Each row was made from one walk, in order. Every step used is in the known rows, and no mark comes twice. Write each row's walk.
(in the rows, 128 means zero)
Known rows
tisik > bogu: [117 162 133 123 148 113 129 112  83 130 137 131 106 107 137 143 142 124
 126 136 127 128 149  79 111 119 124 124]
fedu > bogu > soka > mosi > nozuf: [136  82 126  68 127 104 160 131  72  83 123 178 132  97 149 153 154 108
 107 112  76 152 127 119  70 160 150  93]
bogu > tisik > mosi > getel > bamus > soka: [129  73 198 131  78 134  93 160  46 105 150  76  96 127 140 174 174 138
 126 161 129 123 140 192 137 152  99 149]
bamus > getel: [127  95 121 121 122 135 139 114 120 137 146 122 132 141 133 103 135 137
 120 155 133 140 144 128 150 145 127 106]
fedu > bogu: [145 107 123 120 114 108 142 130 109 136 131 145 138 126 124 170 139 116
 120 125 122 149 125 130 110 118 155 114]
bogu > tisik > mosi > nozuf: [106 119 142 105 129  87 147 122 115 109 136 135  88 168 120 163 162 120
 149  91 130 125 147 164 100 126 128 123]
getel > bamus > soka > mosi > tisik > bogu: [139 142 198  76 140 151  57 135   4 113 180 135  98  54 170  88 170  92
  86 152 110 130 128  36 117 192  73 122]
tisik > bogu > soka > bamus: [ 99 176  93  80 172  95 121  99  78 119 110 129  79  99 156 153 167 132
 136 147 119 127 158  88 102 144 131 132]
getel > bamus > soka > rera: [129  91 177 148  94 147  59 164  85  88 149  69 131  78 152 136 145 152
  88 165 140 142 104 107 142 152  74 153]
bogu > tisik > mosi: [105 147 130 114 144  98 139 125 124 145 131 122 100 170 128 182 154 119
 158 127 142 120 155 162 126 107 121 149]
nozuf > mosi > soka: [177 110 152 142 127 128 119  96  61 158 118 127 117 127 151  94 109 113
 124 103 124 164 101 127  99 135 115  82]
nozuf > mosi > getel: [166  98 156 170 101 153 128 105  72 117 127 120 118 102 126  97 120 148
 134 107 110 157  94 156 107 145 127  96]
fedu > bogu > soka > bamus: [125 122  82  79 138  90 133 115 104 123 104 142 112 119 142 181 161 125
 127 136 115 149 133 137 101 143 160 121]
mosi > tisik > bogu > fedu: [111 204 141  92 179  95 104  98  36 140 145 180  95  96 135 107 159  80
 106 133 124 150 115  27  89 134 100 110]
soka > mosi: [144 125 141  97 136 148 118 132 107 122 137 145 132 111 140 113 122 113
 119 116 108 127 130 113 111 162 121 128]
nozuf > mosi: [153 129 140 150 128 143 129  99 108 127 132 132 123 117 124  96 116 131
 134 111 130 149  99 127 112 130 125 103]
rera > soka > mosi > getel > bamus: [143  65 194 121  82 186  81 152  53  75 149 103 142  70 138 120 136 148
 105 135 100 122 107 139 104 207 108 119]
bamus > soka: [142 129 147 120 120 142  98 137 117 101 131  97 117 109 136 124 143 132
 114 121 141 124 110 116 135 152 108 143]
fedu > bogu > tisik > mosi > getel > bamus: [131  51 175 131  73 103 137 152  39 140 151 122 116 143 125 221 171 123
 131 163 110 146 155 205 110 117 145 118]
rera > soka > mosi > nozuf: [133 113 158  89 125 151 106 124 104  52 138 133 124  93 128 103 138 134
 112  59 114 123  94 100  76 202 117 109]
nozuf > mosi > getel > bamus > soka > rera: [164  62 204 191  67 171  61 141  29  76 148  63 122  52 148 104 138 173
  93 143 124 174  68 135 121 167  72 121]
mosi > nozuf: [130 100 140 120 115 116 136 123 121  93 133 140 116 126 121 109 136 129
 119  93 115 135 119 131 103 147 134 102]
tisik > mosi: [115 141 129 135 144  98 131 137 128 138 136 127 120 151 124 141 142 126
 142 133 130 128 139 153 144 115 134 128]
getel > bamus: [131  84 161 128  97 140 114 144  99 126 148 123 138 119 130 125 129 127
 109 172 122 125 139 138 137 137 123 119]
rera > soka: [115 144 132 127 131 142 108 123 141  91 123 103 131 111 124 140 134 147
 131 108 146 119  98 112 115 151 119 135]
bogu > tisik: [116 136 129 108 125 127 135 118 121 136 123 123 108 145 131 172 140 119
 145 121 139 119 143 136 111 118 118 149]

Write each row's walk
[136 111 135 145 132 108 100 133  82 149 113  98 125 118 164 141 124 129
 110 115 127 166 111 107 112 125  88 124] -> mosi > soka > rera
[141 111 161 120 113 174 100 133  81  79 129 109 132  81 135 124 136 148
 122  91 108 126  94 128  93 200 115 129] -> rera > soka > mosi > getel
[131 113 124 102 111 109 150 121 103 143 126 141 119 143 124 214 151 107
 135 117 133 140 139 138  92 105 145 136] -> fedu > bogu > tisik
[183  83 124 106 127 131 101  64  56 163 131 114  93 143 154  63 129 126
 121 101 135 179 120 134 109 185 122  63] -> nozuf > mosi > soka > bamus > getel
[138 121 142 125 143  84 124 135  81 166 123 121 114 161 151 137 135 108
 134 124 123 144 141 156 130 121 121 105] -> tisik > mosi > soka
[105 120  98 131 137  87 140 138 100 116 107 125 143  96 155 204 151 141
 116 163 114 169 113 110 109  99 121 138] -> fedu > bogu > soka > rera
[122 152 113 101 138 138  79 106 143  92 118  94 103 114 122 133 147 150
 133  80 152 118 100 118 106 185 127 139] -> rera > soka > bamus
[118 112 141 126 133  86 140 133 122 104 141 140 107 150 118 120 150 129
 133  97 117 135 131 157 119 135 137 102] -> tisik > mosi > nozuf
[139  52 178 151  71 151 114 150  64 116 144 112 133 104 131 123 133 146
 111 168 103 134 132 168 130 149 126 111] -> mosi > getel > bamus
[127 127 142 105 142  84 131 124  76 177 118 116  93 179 154 181 148  98
 149 117 135 134 155 163 112 111 111 127] -> bogu > tisik > mosi > soka
[147  37 163  99  84 140 138 159  13 106 135 149 149  75 160 168 152 126
  98 189  62 153 141 158  98 162 142 102] -> fedu > bogu > soka > mosi > getel > bamus
[149 153 159  77 154 155  72 133  79 113 150 137 110  86 160  78 154  96
 105 101 118 134  98  75 125 195  81 137] -> bamus > soka > mosi > tisik
[157 114 120  91 136 112  94 110  83 158 109 113  96 141 152 120 135 111
 122  90 128 144 132 136 105 168 126 108] -> mosi > soka > bamus
[127  72 194 176  86 128  64 178  53  89 152  56 119  89 149 148 163 169
 101 165 124 152 107 162 152 155  79 145] -> tisik > mosi > getel > bamus > soka > rera
[143  87 180 120  89 154  80 158  85  98 150  93 127  99 140 122 147 131
  96 166 135 121 120 127 145 158 103 135] -> getel > bamus > soka
[159  83 191  93  98 175  71 161  63  93 159 110 132  81 152 105 140 117
  87 151 114 122 123 113 128 193  97 135] -> getel > bamus > soka > mosi
[126 137 113  62 164 108 137 127  67 135 128 187 133  94 167 140 161  88
 115 144  85 158 118  87 102 152 124 113] -> fedu > bogu > soka > mosi > tisik
[117  72 179 138  86 121 125 150  59 133 148 107 106 146 131 179 159 135
 140 166 116 124 159 203 128 127 120 133] -> bogu > tisik > mosi > getel > bamus
[141  67 196 150  82 135  84 171  51  98 154  80 116 109 138 131 163 147
 112 169 118 132 125 185 155 163 110 128] -> tisik > mosi > getel > bamus > soka
[111 132 140 130 148  77 110 132  76 166 116  93 100 159 164 197 149 118
 140 113 142 155 138 140 111 103  81 144] -> bogu > tisik > mosi > soka > rera
[154  55 194 143  63 164  83 162  50  88 148  81 126  83 142 120 148 148
  96 163 115 130 114 158 138 173 105 127] -> mosi > getel > bamus > soka
[135 103 100  94 127 131 111  96 121 135 141 116 103 144 132  95 148 140
 123 126 139 143 148 137 139 180 137 109] -> soka > bamus > getel
[ 90 203  92  68 196  87 105  88  64 133 121 150  68  92 166 120 181 112
 135 139 117 137 141  59 108 152 111 125] -> mosi > tisik > bogu > soka > bamus
[135 150 141  85 160 143 105 123  92 138 147 167 121 104 150  82 138  94
 117 105 107 136 116  85 119 171 101 121] -> soka > mosi > tisik
